Each row was made from one small tree. The marks that hang from a mark follow it in brackets, in the order of their numbers. Every link used is in the known rows. Write each row's tree.
(in the rows, 128 means zero)
Known rows
j_537(j_101): [133 121 106 129 125 136 126 111 143 137 126 107 123 148 143 117 143 128
 110 135 133 139]
j_537(j_101 j_600): [133 130  88 109 112 168 111  99 146 136 116 120 137 151 159 118 156 109
 117 170 137 152]
j_31(j_101(j_537 j_600(j_822) j_827)): [ 90 110 112 147 162 132  98 164 135 165 173 100 101 137  97 129 130  87
  86 168 122  98]
j_600(j_31 j_101(j_537) j_822): [ 88 122 105 139 153 139 142 149 147 170 141 155 118 162 138  80  56 120
 147 202 135 124]
j_600(j_31(j_537) j_101(j_827)): [ 87 109 134 169 110 120 151 165 127 178 124 139  93 150  96 127  71 102
 127 158  76  77]
j_31(j_101 j_537): [123 119 119 135 126  67 115 120 119 135 124 111 113 165 107 112 116  98
 107 124  97  88]
j_600(j_31 j_827): [ 94 120 109 151 133 150 121 162 125 148 132 128 102 134 152 100 111 115
 120 155 126 126]
j_827(j_101(j_537(j_600(j_31)))): [ 98 138 122 102 131 165 127 113 126 149 121 154 147 143 135 101  70 122
 153 252  84 155]
j_31(j_101(j_600(j_822 j_827)) j_537): [104  85  89 179 141 110  84 167 134 123 159  84  96 140 136  90 157  57
  80 132 106  66]
j_31(j_101(j_600)): [ 97 125 140 149 148 103  97 137 104 154 136 121 102 141 105 129 138  92
 102 134 127 119]
j_537(j_101(j_600(j_31 j_822 j_827))): [ 74  99  81 193 162 185  87 170 146 149 157  92  89 132 172  84 144  85
 102 172 144 128]
j_600(j_31 j_101(j_537) j_822 j_827): [ 92 101  82 142 136 156 143 171 155 169 149 142 110 159 161  61  78 108
 122 202 131 113]
j_827(j_600(j_31 j_101 j_822)): [ 96 104 125 186 161 152 123 162 133 190 131 137 109 122 159  83  87  92
 160 160 153 112]
j_31(j_537): [128 123 114 139 123 106 126 127 128 114 127 115 128 133 121 125 117 124
 120 122  89  99]
j_600(j_31 j_101(j_827) j_537 j_822): [ 86  97 139 153 137 152 147 184 123 183 140 139  81 147 120  72  50 101
 135 195 143  94]
j_600(j_31 j_101 j_537 j_822 j_827): [ 95  88 109 147 130 151 143 181 126 163 137 138  86 154 163  32  64  97
 123 196 152 102]
j_101(j_537 j_600(j_827)): [102 123  90 129 136 154 116 160 123 136 161 115 119 119 143 121 138 126
  77 163  98 131]
j_537(j_600): [128 136 111 108 115 159 113 114 132 126 118 141 142 131 143 128 142 109
 135 162 130 141]
j_827(j_101 j_600(j_31 j_537 j_822)): [106  94 150 165 171 157 117 154 103 159 135 109 112 103 156  48  55 107
 158 205 129 118]
j_600(j_101): [129 114 135 128 108 121 156 131 132 151 119 153 123 145 124 115 113 116
 132 139 125 117]

Which tree is each row?
[125 100 109 128 118 151 157 159 164 163 157 133 121 143 116 113 105 112
 115 170 121  96] | j_600(j_101(j_537 j_827) j_822)
[ 92 115  93 161 126 127 117 160 124 134 131 115 103 141 144  98  99 110
 113 151  85  96] | j_600(j_31(j_537) j_827)
[ 92 104 122 130 115 136 155 172 102 176 123 151  85 158 149  52  55 116
 112 193 130 115] | j_600(j_31 j_101 j_537 j_827)
[100 106 117 151 132 119 100 159 110 151 145 108  94 140 128 113 160  79
  77 134 123 106] | j_31(j_101(j_600(j_827)))
[126 106 111 127  76 147 144 139 141 153 120 142 122 144 112 135 123  84
 116 164  76  81] | j_31(j_537(j_600(j_101(j_827))))
[ 85 137 119 123 138 124 154 140 124 184 126 167 116 167 124 100  49 137
 136 198 111 137] | j_600(j_31 j_101(j_537))
[ 84 110 113 148 140 156 148 172 154 186 152 142 104 150 117 103  66 112
 133 199 122 104] | j_600(j_31 j_101(j_537 j_827) j_822)
[ 94 120 104 139 173 115  91 141 131 148 164 112 116 150 119 104 121  96
 101 171 134 117] | j_31(j_101(j_537 j_600(j_822)))
[126 108 139 138 134 150 129 165  96 176 143  98 102  98 128 115 104 126
 100 139 124 108] | j_101(j_827(j_600(j_537)))
[ 97  98 135 174 153 135  91 169 132 157 162  99  91 128  98 133 155  66
 100 135 138  86] | j_31(j_101(j_600(j_822) j_827))
[115 104 168 132 135 136 130 139  87 125 136 122 116 108 113  96  91 118
 116 188  90 127] | j_827(j_101(j_600(j_537)))
[108 118  99 162 135 127 104 125 127 127 139  92 113 137 129 130 143 112
  89 134  83 113] | j_31(j_537(j_101(j_600)))
[ 90 119 126 160 121 105 144 143 122 161 113 153 107 160 118 103  62 111
 142 161  86  97] | j_600(j_31(j_537) j_101)
[130  92  98 145  91 161 133 148 164 141 133 131 125 141 126 114 131  68
 127 169  99  68] | j_31(j_537(j_600(j_101(j_827) j_822)))
[106 109 145 181 145 126 121 137 107 155 121 110 123 107 134 101  75 108
 150 170  62 102] | j_827(j_101 j_600(j_31(j_537)))
[ 58 127 149 181 154 162 104 179 107 172 147 124  88 110  98 157 109 107
 120 158 106 120] | j_101(j_600(j_31) j_827)
[123 127 101 116 113  98 100 106 123 135 113 125 127 167 121 112 130  80
 114 159 102 100] | j_31(j_101 j_537(j_600))
[ 83 132  87 127 149 193 104 154 153 161 151 132 124 137 135 115  94 105
 137 224 128 128] | j_101(j_537(j_600(j_31 j_822)) j_827)
[135 102  72 127 114 190 102 145 162 112 140 118 136 123 182  89 171  79
 122 167 149 116] | j_537(j_600(j_822 j_827))
[ 62 120 132 167 186 155  93 172 100 144 151 123  91 121 136  76  67 110
 133 192 145 126] | j_101(j_600(j_31 j_537 j_822))
[135  94 121 167 140 147 132 149 143 167 137 126 125 114 159  92 127  94
 140 131 154 105] | j_827(j_600(j_101 j_822))
[130 108  89 105  97 134 164 148 143 157 141 143 124 155 147  93 111 125
  92 171 108 116] | j_600(j_101(j_537) j_827)
